Each row was made from one small tree. The marks that hang from a mark follow it in brackets, in the order of their numbers. Every link used is in the known rows. Write each row's tree.
Known rows:
K896(K186(K788) K720): [ -8.9   2.0 -10.3   6.6  -1.5   8.3 -10.4  -1.7  -9.7  11.5   4.6  10.5
  -7.1   6.6   9.4   1.3 -30.1  -3.7  -1.7  -3.3 -17.2]
K384(K93(K788(K186 K928))): [-10.6   1.2 -10.2   3.0  -4.1   2.8   0.1  -2.9   6.4  -4.4  -4.7  -5.6
   3.1  -2.8  19.5  -4.3  17.7   0.9 -10.6  11.8   3.3]
K186(K788): [-20.9   8.4   5.3   0.6   5.8  11.2  -7.6 -12.3   3.0   1.1 -13.8  10.2
   5.1  -1.7  -4.0   2.6 -34.5   4.1 -24.3  -4.5   9.9]
K103(K896): [-15.1   5.7  11.3   0.5   4.5  -9.0   3.1 -21.2   5.6   9.0   5.3   9.2
  -9.1  -4.5   6.5   1.6 -31.1   4.3  -6.6   4.1  18.6]
K859(K277(K103(K896)) K788(K93)): [ 15.6  22.4   9.5 -19.4   5.1 -10.5   7.5   4.0   8.2 -10.8 -24.1  -4.0
  16.7   0.9 -20.7   3.1 -27.3   0.7  -8.9  -1.9  10.3]
K896(K103): [ -1.6 -19.4   0.5   1.0   6.6   1.1   0.3 -19.1   1.7   6.9   0.4   2.3
  -0.7 -13.1  16.7   2.0 -18.7  -2.4   8.2  -5.2   7.7]
K896(K186(K788(K928))): [-12.9  -3.1  -1.3  22.4   0.3  -0.7 -10.4   4.1  -2.1   7.9  -1.7   7.3
  -0.5  -0.2   8.1   1.9   9.6   1.6  -3.0   0.5  -1.3]
K896(K103 K186(K788(K928)) K720): [  4.2 -17.0  -7.0  -6.5  -7.2   4.2  -2.1   8.4 -13.6  13.9  15.8   6.4
 -14.9   4.7  21.0  -1.0  24.7  -4.9  22.8  -5.1 -38.3]
K277(K103): [ -4.3 -17.3   6.1   3.1   9.6 -13.2   1.9  -9.8   1.0  -0.5 -13.2  -6.0
   2.6  -4.3   3.4   4.8 -23.0   7.0 -11.9  -4.3  35.2]
K277(K103(K896(K186))): [ -4.3 -15.5   4.1   5.7   7.9 -25.8   4.2  -8.9  -4.0   6.3   4.9   3.4
  -7.6  -3.6   3.2   3.4   3.4   0.0   6.7  10.3  28.5]
K384(K93(K788(K186))): [-14.0   4.1 -14.4   0.2   1.5   7.9  -1.9 -14.5   6.0  -5.7  -8.2   0.0
   6.8  -7.0  14.2  -3.2  -9.6  -4.4 -14.5  15.8   9.7]
K859(K788): [ -9.4  19.4   1.8   3.9   8.5   7.2  -1.4 -11.0   9.2   3.9 -18.6   4.7
  15.2  -9.6   7.8   6.2 -47.4   4.9 -20.3  -8.9  18.1]
K896(K103 K186(K788(K93 K928)) K720): [ 12.5  -9.9  -9.4  -9.6  -7.8   7.8  -2.2  14.3 -13.4   8.9  19.4   2.2
 -14.1   4.8  14.7  -4.7  25.6  -8.8  22.1  -0.4 -47.1]
K186(K788(K93)): [-12.2  16.8   3.4  -4.5   5.0  14.4  -7.8  -5.3   3.2  -4.3  -9.6   5.8
   4.3  -1.4 -11.2  -1.4 -34.4   0.0 -24.3   1.6  -0.1]
K896(K103 K186(K788) K720): [  0.5 -13.9 -12.3  -7.1  -1.5   8.8  -5.1  -2.9 -14.0  11.9  12.2  11.2
  -9.6   0.8  14.7   0.1  -2.6 -10.2  19.2  -2.4 -31.7]
K93(K384 K788(K186 K928)): [-14.3 -19.7   2.1   6.0  -3.5  16.7   9.4  -7.0   5.6  -6.6   9.4  -4.1
  -1.6  -8.0   3.3  -1.3  56.1   7.6  -2.0  -6.0  26.0]
K859(K277(K103) K788): [  9.2   7.1   5.2  -3.1   7.8  -7.8   1.2   0.1   8.1  -7.4 -37.8  -6.1
  25.3  -1.0 -10.3   8.7 -38.7   5.1 -12.6 -15.8  22.4]
K103(K896(K186(K788(K93(K384) K928)) K720)): [ -5.1   7.0   4.6  -7.4  -8.9   7.8   1.4   6.0  -5.2   6.1  33.1   7.5
 -25.8   8.1   0.7  -5.5  32.0  -1.0  11.1   6.2 -11.0]
K384(K93(K788(K928))): [-14.4  10.1  -0.3  -2.9  -2.5   6.8  -3.3  -5.4  11.3  -0.5 -10.4  -0.8
  -2.6  -2.5  26.6  -3.3   1.8   1.9 -18.1   7.6  15.0]

Write each row's tree:
[  4.8 -16.8  -2.8  20.8  -5.0   5.7   3.5   3.7   3.7  -7.6  20.6 -17.9
  -1.6  -4.8  -3.3  -4.7  39.5   5.8   6.2   0.3   9.5] : K788(K93(K384) K186 K928)
[ 27.3  15.2   3.8 -14.2  -6.4 -17.4   8.1  24.9  -1.1  -2.0  -6.9  -9.5
   2.2  12.1  -5.6   0.8   8.5   1.0  11.2  -4.3 -18.0] : K859(K277(K103(K896(K186 K720))) K788(K93 K928))
[  5.0 -13.0  -5.6   5.7  -0.2   3.4  -5.0   8.6  -6.1   3.5   9.6   4.4
  -3.6  -7.0   7.4  -3.3  36.2  -9.2  16.4   6.6 -24.6] : K896(K103 K186(K788(K93 K928)))
[ -8.1  13.5   8.7  -2.5  -1.3   9.6  -4.8   7.5   3.4  -2.6  -5.5  -0.3
  -0.7   2.5  -5.3  -2.6  -1.7   6.3 -21.0  -2.2  -7.1] : K186(K788(K93 K928))
[  0.1  -6.2   9.2  13.1  -2.0  10.6  -1.0  -0.4   9.4  -3.0  13.9 -12.0
  -9.1  -5.6   5.5  -3.3  19.3   6.7  -2.7  -5.8  26.2] : K788(K93(K384) K928)
[-11.3   5.5  11.4   0.2  -1.9  20.5  -3.6   3.4   6.4  -7.4   5.8  -1.3
  -5.0  -0.3  -8.8  -3.6  23.5   6.7 -15.5  -4.3  13.2] : K186(K788(K93(K384) K928))
[  7.7  -8.2  10.8  -0.1  -2.5  -9.6   1.7  10.5   0.9  -9.9   2.2  -4.1
  -3.5   6.1 -22.0  -1.3  44.7  -0.1  10.1   2.3  15.2] : K859(K277(K103(K896(K186(K788(K93(K384) K928))))))
[ -6.9 -17.2  -8.9   8.8   6.5   3.9  -6.6  -9.3  -6.8   7.2   3.2  13.4
   0.5 -10.7   7.5   1.4   7.8 -10.6  13.7   4.6  -9.4] : K896(K103 K186(K788))
[  9.8  -3.2   3.5 -13.0  -3.2  -2.2   1.2   5.0  -4.3  -7.8   5.3  -0.9
  -6.1  10.6 -22.5  -1.5  10.9  -5.0  11.8  -0.3   4.4] : K859(K277(K103(K896(K186(K788(K93(K384))) K720))))
[  7.9  -8.8  -5.7  18.4  -4.2  -6.8   2.4   7.5   0.1  -2.2   8.5 -16.4
   2.4  -1.7   1.7  -3.6  11.9   5.2   0.2   3.9 -12.6] : K788(K93 K186 K928)
[ 10.2   4.1   1.6  -8.8   3.8 -19.0  11.4   0.5   2.5 -10.2 -20.9  -4.7
  22.5   1.9 -20.8   5.9  -7.8   4.0  -0.1  -1.6   5.4] : K859(K277(K103(K896)) K788(K186))
[  9.8 -24.5 -15.1   5.6  -0.9  -2.0  -2.1  -8.4 -11.6  16.8  17.5   3.4
 -11.4  -4.0  28.3   0.9 -12.6 -10.1  29.3  -3.4 -20.1] : K896(K103 K186 K720)
[-10.2   7.7   3.8  -5.6  -8.1  -5.8   1.0   3.5  -7.6  14.4  19.1  12.3
 -22.3  11.3  10.6  -1.6   9.1   1.9   6.9   3.3 -21.7] : K103(K896(K186(K788(K928)) K720))
[  0.5 -12.9  -9.1  19.3   2.3  11.4   0.5 -10.6   2.8  -8.9  17.0 -11.2
   4.4 -10.1  -9.3  -3.5   4.4  -1.1   1.8   4.7  16.6] : K788(K93(K384) K186)
[-14.8   9.0   5.9  -2.1   4.2  25.2  -6.5  -9.1   6.4  -8.7   1.8   4.4
   1.7  -4.6 -15.4  -2.6  -9.2   0.9 -18.9  -1.1  19.5] : K186(K788(K93(K384)))
[  8.9   8.6   3.4   0.4   6.4 -19.4   3.7   1.0   3.8  -2.3 -22.1   2.4
  16.6  -0.6 -10.5   7.1 -16.1  -0.9   3.9  -1.8  16.0] : K859(K277(K103(K896(K186))) K788)
[ -5.4  17.2  -2.2 -11.1  -3.8   1.2  -2.2  -1.2  -7.9   9.0  18.9  13.7
 -15.9   7.6   0.1  -3.8 -16.0  -6.4   3.2  10.9 -24.4] : K103(K896(K186(K788(K93)) K720))
[ 15.6   0.4   5.7 -12.9  -7.6 -16.0   2.4  18.8  -6.9  -2.1  -1.4  -4.2
  -6.3  17.5 -13.4  -1.5  14.5  -0.3   9.9  -0.6 -18.9] : K859(K277(K103(K896(K186(K788(K93 K928)) K720))))
[ 15.3   6.6  -1.4 -18.5  -2.1 -15.6  13.2   4.5  -3.0  -6.3 -14.4  -6.4
  14.6  10.1 -15.8   5.0 -16.6   4.0   3.6  -6.6 -10.5] : K859(K277(K103(K896(K720))) K788(K186))
[ 16.3  18.2 -11.4   9.3   1.9   3.3  -1.5   3.4   6.7 -10.7 -23.0  -9.6
  30.7  -3.1 -17.9   2.3 -38.8  -2.6  -5.0  -4.5 -13.4] : K859(K277 K788(K93 K186))
[ 21.8  13.2   6.5  -2.9  -0.8 -20.3   6.3  20.2   4.6  -5.7 -14.0  -8.1
  10.1   3.7 -11.4   2.0  16.4   0.6   6.2   0.6  -1.8] : K859(K277(K103(K896(K186))) K788(K93 K928))
